Each row comes from the steps of one walk. Every step used is in the known rows, and no mark comes twice. Write the walk behind each row, first mark first.
Known rows:
golo -> kapunu -> soza -> feli -> tigaf: +0.15 +3.92 -0.08 +1.12 +3.18 -2.14 +2.52 -1.51 -0.94 +0.72 -4.35 -0.87
 -3.53 -2.30 -5.58 +0.69 -2.80 -2.19 +0.37 -4.44 +0.30
golo -> kapunu: -2.51 +1.39 +3.53 -0.94 +0.25 -2.11 +1.09 -2.07 +1.61 +0.61 -2.42 +0.42
 -4.70 -0.90 -2.63 +2.28 -0.98 +0.69 -1.96 -0.84 -0.47
feli -> tigaf: -0.64 +3.21 +1.43 -0.04 -1.63 -3.13 +2.80 -1.18 -1.54 -1.20 -3.44 +0.41
 -1.03 -0.34 -3.50 +0.94 -3.03 -0.89 -0.04 -4.72 -0.60
tigaf -> kapunu -> soza -> feli -> bugokil: +2.48 +1.21 -1.24 +2.03 +1.95 -1.26 +1.27 -1.63 -0.07 -0.46 -5.20 -1.33
 -3.12 +0.68 -2.60 +0.11 -1.99 -3.79 +0.43 -4.70 -2.49
golo -> kapunu -> soza: -0.53 +2.98 +0.99 +3.22 +1.76 -1.86 +1.28 -2.47 +0.58 +0.54 -2.93 -1.03
 -4.60 -1.10 -2.99 +1.56 -1.46 -1.43 -1.95 -0.33 +0.06
bugokil -> kapunu -> tigaf -> feli: -1.03 +3.13 +1.28 -0.39 -2.84 -3.22 -1.21 +1.60 -4.17 +2.89 -2.13 -0.72
 -0.05 -1.94 -0.64 +0.12 -0.96 -0.73 -3.40 -6.04 -1.07
bugokil -> feli: -0.93 +0.38 +1.26 -1.74 -0.85 -0.72 +2.79 -1.19 -1.21 +0.82 -1.43 +1.26
 -0.73 -2.21 -2.31 +0.71 -1.90 +0.45 -4.84 -3.10 -2.18
feli -> bugokil -> kapunu: +1.22 -0.08 +0.01 -0.22 -2.11 -0.87 +1.84 -0.75 -0.40 +0.88 -1.63 +0.16
 -2.61 +0.04 -1.04 +1.01 -3.99 -0.14 -0.23 -4.37 -1.02
nugo -> kapunu -> tigaf -> feli -> bugokil: -0.33 +2.08 +1.50 +0.19 -2.33 -4.57 +0.62 +1.69 -2.46 -0.38 -5.11 -1.65
 -1.83 +1.97 -0.71 +0.29 -1.77 -2.66 +0.33 -7.07 -3.09
feli -> bugokil -> kapunu -> guni: +2.55 +1.21 -0.71 +1.90 -1.54 -3.26 +1.99 -1.55 -2.75 +1.32 -2.28 -1.84
 -2.48 +1.23 -2.04 +2.69 -1.87 +0.02 +1.09 -2.87 -0.35
golo -> kapunu -> soza -> feli: +0.25 +1.79 +0.27 +1.01 +4.53 -0.40 +1.31 -1.79 -0.93 +2.42 -3.56 -1.22
 -4.00 -2.79 -4.18 +1.03 -0.70 -2.18 -2.41 -1.68 -0.65
guni -> kapunu -> soza -> feli -> tigaf: +1.79 +4.45 -2.63 +1.49 +1.94 -0.52 +2.61 +0.62 -2.41 +1.32 -4.92 -0.79
 -2.03 -1.12 -6.21 +1.13 -2.78 -3.09 -0.58 -4.58 +0.13
bugokil -> kapunu -> soza -> feli: +2.37 +0.94 -1.84 +0.70 +2.01 +1.27 +1.03 -0.91 -3.24 +3.89 -2.49 -1.18
 -1.16 -3.24 -2.90 -0.09 -1.92 -2.56 -3.54 -3.21 -1.36
soza -> feli -> bugokil -> kapunu: +1.77 -0.95 -0.61 -1.83 +0.36 +0.35 +1.85 -0.30 -1.41 +2.37 -2.27 -0.18
 -2.37 -1.36 -2.14 +0.51 -3.38 -0.62 -0.61 -5.27 -1.46
soza -> kapunu -> nugo: -0.77 +1.37 +2.38 +3.20 +1.57 -1.67 -0.40 -2.06 -2.17 +4.43 -2.27 +0.66
 -1.21 -2.70 -3.34 -0.83 +0.78 -2.42 +0.09 -3.12 -1.46
feli -> bugokil -> kapunu -> tigaf: +1.56 +0.38 -0.23 +2.14 -1.50 -3.19 +1.10 -0.30 -3.89 +3.34 -1.13 -0.46
 -2.45 -0.98 -0.65 +1.14 -2.95 -2.06 +0.32 -4.51 +0.11
nugo -> kapunu: -0.43 +0.13 +2.43 -2.57 -3.43 -1.11 +1.32 -0.84 -0.58 +0.66 -4.20 -0.36
 -1.07 +1.73 -0.82 +0.66 -1.49 -2.05 -3.13 -2.59 -4.36
feli -> soza: +1.09 +0.68 -0.38 +0.58 -0.72 -1.81 +1.97 -2.57 -1.29 -2.54 -3.31 +0.24
 -2.72 -0.03 -1.41 +2.47 -1.19 -1.08 -0.78 -1.81 -0.64
bugokil -> feli -> soza -> kapunu: +1.07 -0.02 -1.20 -1.31 +0.86 +0.92 +1.60 -2.62 -0.41 +0.36 -3.25 +1.04
 -1.57 -2.33 -3.86 -0.11 -1.37 -0.17 -1.08 -3.57 -2.38
bugokil -> kapunu: +0.23 +0.51 +0.87 -1.48 -2.86 -0.12 +0.81 -0.94 -1.26 +2.45 -1.10 +0.56
 -1.18 -1.32 -0.84 +0.84 -2.59 +0.20 -3.52 -2.84 -1.20
soza -> feli: +0.14 -0.13 +1.26 -2.06 +2.03 -0.06 +1.50 -0.82 -2.76 +2.22 -3.21 -0.08
 -1.06 -2.41 -3.22 +0.55 -0.13 -1.48 -3.23 -3.06 -2.18

Which walk is each row?
+0.73 +2.75 +1.59 +1.02 -2.67 -4.33 -0.19 -2.92 -1.01 -0.19 -4.07 -1.44
 -1.58 +2.45 -1.47 +2.50 +1.34 -1.24 -1.16 -1.21 -2.15
tigaf -> kapunu -> guni
+0.27 +0.80 -0.29 +2.84 +1.82 -1.36 +0.84 -2.87 -1.74 +2.28 -2.18 +1.27
 -2.08 -3.33 -3.37 +0.01 -0.20 -1.97 +0.33 -4.02 -1.10
bugokil -> feli -> soza -> kapunu -> nugo
-1.04 +2.70 +0.69 -1.45 -1.63 -2.42 +3.94 -1.03 -1.24 -0.70 -2.60 +1.40
 -0.49 -1.76 -3.86 +0.53 -3.83 +0.15 -1.77 -5.70 -1.01
bugokil -> feli -> tigaf
+1.37 +0.42 -0.51 -0.14 +0.85 +0.27 +0.58 -2.86 -0.63 +0.02 -4.03 +0.29
 -1.99 -1.08 -3.51 +0.18 -0.68 -1.12 +0.53 -2.62 -1.94
feli -> soza -> kapunu
+1.32 -0.70 +0.36 -0.55 +2.59 -0.99 +2.71 -0.71 -1.70 +0.34 -3.80 -0.55
 -2.63 -0.67 -3.18 +0.72 -1.87 -1.69 +0.25 -4.66 -1.87
soza -> feli -> bugokil
+1.35 +0.50 -1.31 +1.25 +1.22 -1.65 +0.87 -2.19 -3.77 +2.92 -2.58 +0.48
 -1.54 -3.02 -3.30 +0.15 -0.53 -2.08 -0.48 -3.81 -1.29
bugokil -> feli -> soza -> kapunu -> tigaf
+2.91 +1.70 -2.24 +3.77 -0.44 -0.65 +1.96 -1.15 -1.25 +0.82 -2.24 -1.39
 -2.73 -0.41 -1.50 +0.45 -4.13 -2.12 -0.39 -3.59 -0.45
feli -> bugokil -> kapunu -> soza
+0.89 +5.05 -0.37 +3.06 -2.22 -3.17 +0.65 -2.28 +0.55 -1.94 -4.94 -0.73
 -1.67 +1.21 -2.33 +0.12 -2.70 -3.52 -0.34 -4.14 -1.49
feli -> tigaf -> kapunu -> soza
+1.64 +3.32 -1.68 +2.76 -1.18 -1.22 +0.92 +0.54 -1.19 -0.21 -3.28 -1.89
 -1.87 -0.32 -1.42 -0.17 -3.65 -1.43 -1.12 -5.85 -1.09
tigaf -> feli -> bugokil -> kapunu -> soza
+2.69 +0.69 -1.56 +2.72 +3.73 -1.00 +2.87 -1.05 -2.34 +0.34 -4.23 -1.62
 -2.95 -0.91 -3.54 +0.34 -2.14 -3.28 +0.35 -4.14 -1.38
kapunu -> soza -> feli -> bugokil
-1.73 +3.45 +2.32 +0.76 -1.41 -4.41 -0.61 +1.33 -4.31 +1.29 -3.26 -0.93
 -0.20 -1.43 -1.38 +0.45 +0.41 -1.50 -2.89 -5.32 -1.36
kapunu -> tigaf -> feli
+0.11 +2.98 -0.34 +1.35 -1.11 -4.39 -0.09 -0.18 -3.86 -1.61 -4.07 -0.84
 -1.67 -0.82 -0.92 +1.94 -0.09 -1.85 -0.78 -4.99 -0.48
kapunu -> tigaf -> feli -> soza
+0.07 +2.20 +0.68 -1.70 +1.14 -1.72 +2.71 -0.67 -2.63 +0.55 -4.09 +0.20
 -0.78 -1.98 -4.74 +0.43 -2.28 -1.61 -0.40 -5.68 -1.11
soza -> feli -> tigaf
+2.14 +2.26 -2.36 +1.50 +2.98 +1.44 +1.35 +0.55 -2.50 +3.10 -4.17 -1.11
 -2.50 -1.49 -4.79 +1.35 -0.74 -3.20 -3.53 -1.83 -0.86
guni -> kapunu -> soza -> feli
-0.58 +2.67 +0.73 +2.90 +1.10 -2.40 -1.27 -1.28 -1.87 +0.96 -3.88 +0.11
 -1.56 -2.23 -2.79 -0.24 +0.89 -1.99 +1.21 -5.36 -1.29
tigaf -> feli -> soza -> kapunu -> nugo
+1.10 +1.47 +1.49 -0.23 -2.63 -3.41 +1.57 -1.79 -2.87 +1.12 -4.48 -2.27
 -1.07 +2.72 -1.87 +2.38 +0.41 -1.77 -1.40 -1.11 -3.29
nugo -> kapunu -> guni
+1.29 +1.75 +0.80 +1.34 +0.98 -2.00 +0.53 -2.57 -3.10 +2.83 -3.71 -1.67
 -0.75 -0.27 -4.57 +0.88 +1.51 -0.56 +0.19 -1.23 -1.95
soza -> kapunu -> guni
+1.40 +1.80 +0.01 +1.83 -1.54 -0.99 +1.60 -1.38 -1.41 +0.65 -4.55 -1.76
 -1.22 +1.31 -1.38 +0.24 -1.86 -3.85 -3.01 -1.88 -3.41
nugo -> kapunu -> soza
-1.40 +4.41 +0.91 +0.54 -1.88 -3.06 -0.96 +3.06 -3.39 +2.13 -3.80 -0.70
 -1.29 -0.27 -2.55 +1.80 +0.16 -1.39 -3.32 -4.68 -0.59
guni -> kapunu -> tigaf -> feli
+1.95 +0.68 -0.58 -0.26 +1.50 +0.59 +1.50 -0.87 -2.68 +2.48 -5.11 -1.75
 -0.98 -0.58 -2.90 -0.21 -0.96 -4.26 -3.33 -2.99 -3.83
nugo -> kapunu -> soza -> feli
+0.33 +3.89 -1.60 +1.27 -1.54 -3.24 -0.38 +1.52 -3.02 -1.02 -4.60 -0.59
 -2.71 +0.11 -2.04 +2.96 -0.29 -1.71 -1.17 -4.40 +0.26
guni -> kapunu -> tigaf -> feli -> soza
-0.46 +2.63 +1.28 +1.90 -0.54 -4.89 +0.83 +1.43 -3.08 -0.64 -3.93 -1.21
 -1.94 +0.10 -1.36 +0.70 -1.33 -1.71 +0.71 -6.61 -1.19
kapunu -> tigaf -> feli -> bugokil
-1.42 +2.30 +3.12 +2.83 -2.00 -4.07 -1.19 -2.35 -0.08 +1.30 -2.65 +0.91
 -2.09 +0.01 -0.23 +0.80 +0.58 -3.04 -1.22 -3.11 -1.63
tigaf -> kapunu -> nugo
+2.86 +0.16 -1.29 +1.06 +2.04 -0.57 +2.73 -0.70 -1.55 +0.55 -5.46 -2.01
 -2.62 +0.77 -2.84 -0.08 -2.58 -4.23 +0.11 -4.67 -3.34
nugo -> kapunu -> soza -> feli -> bugokil
-0.67 +2.30 +1.25 +2.71 -1.45 -3.45 -0.10 +0.55 -1.86 +1.72 -1.77 -0.01
 -1.99 -1.32 -0.69 +0.25 -2.11 -1.27 +0.38 -6.89 -0.39
tigaf -> feli -> bugokil -> kapunu -> nugo
-0.18 +2.41 +1.01 +1.44 +0.51 -3.29 -0.13 +1.13 -2.56 +1.18 -4.48 -1.12
 -1.50 -0.39 -2.91 -0.88 -0.98 -1.79 +1.67 -7.27 -1.99
soza -> kapunu -> tigaf -> feli -> bugokil
-0.04 +1.66 +0.56 -1.41 -2.74 -1.39 +0.62 +1.17 -0.37 -0.30 -2.82 -0.46
 -1.73 +0.12 -0.87 +0.34 -3.61 +0.64 -1.03 -6.82 -1.61
tigaf -> feli -> bugokil -> kapunu
-0.76 +2.65 +1.10 +3.63 -0.37 -2.16 +0.40 +0.28 -1.75 +3.33 -2.18 +0.80
 -3.04 -0.61 -2.86 +2.55 +0.04 -2.23 -1.70 -1.72 +0.52
guni -> kapunu -> nugo
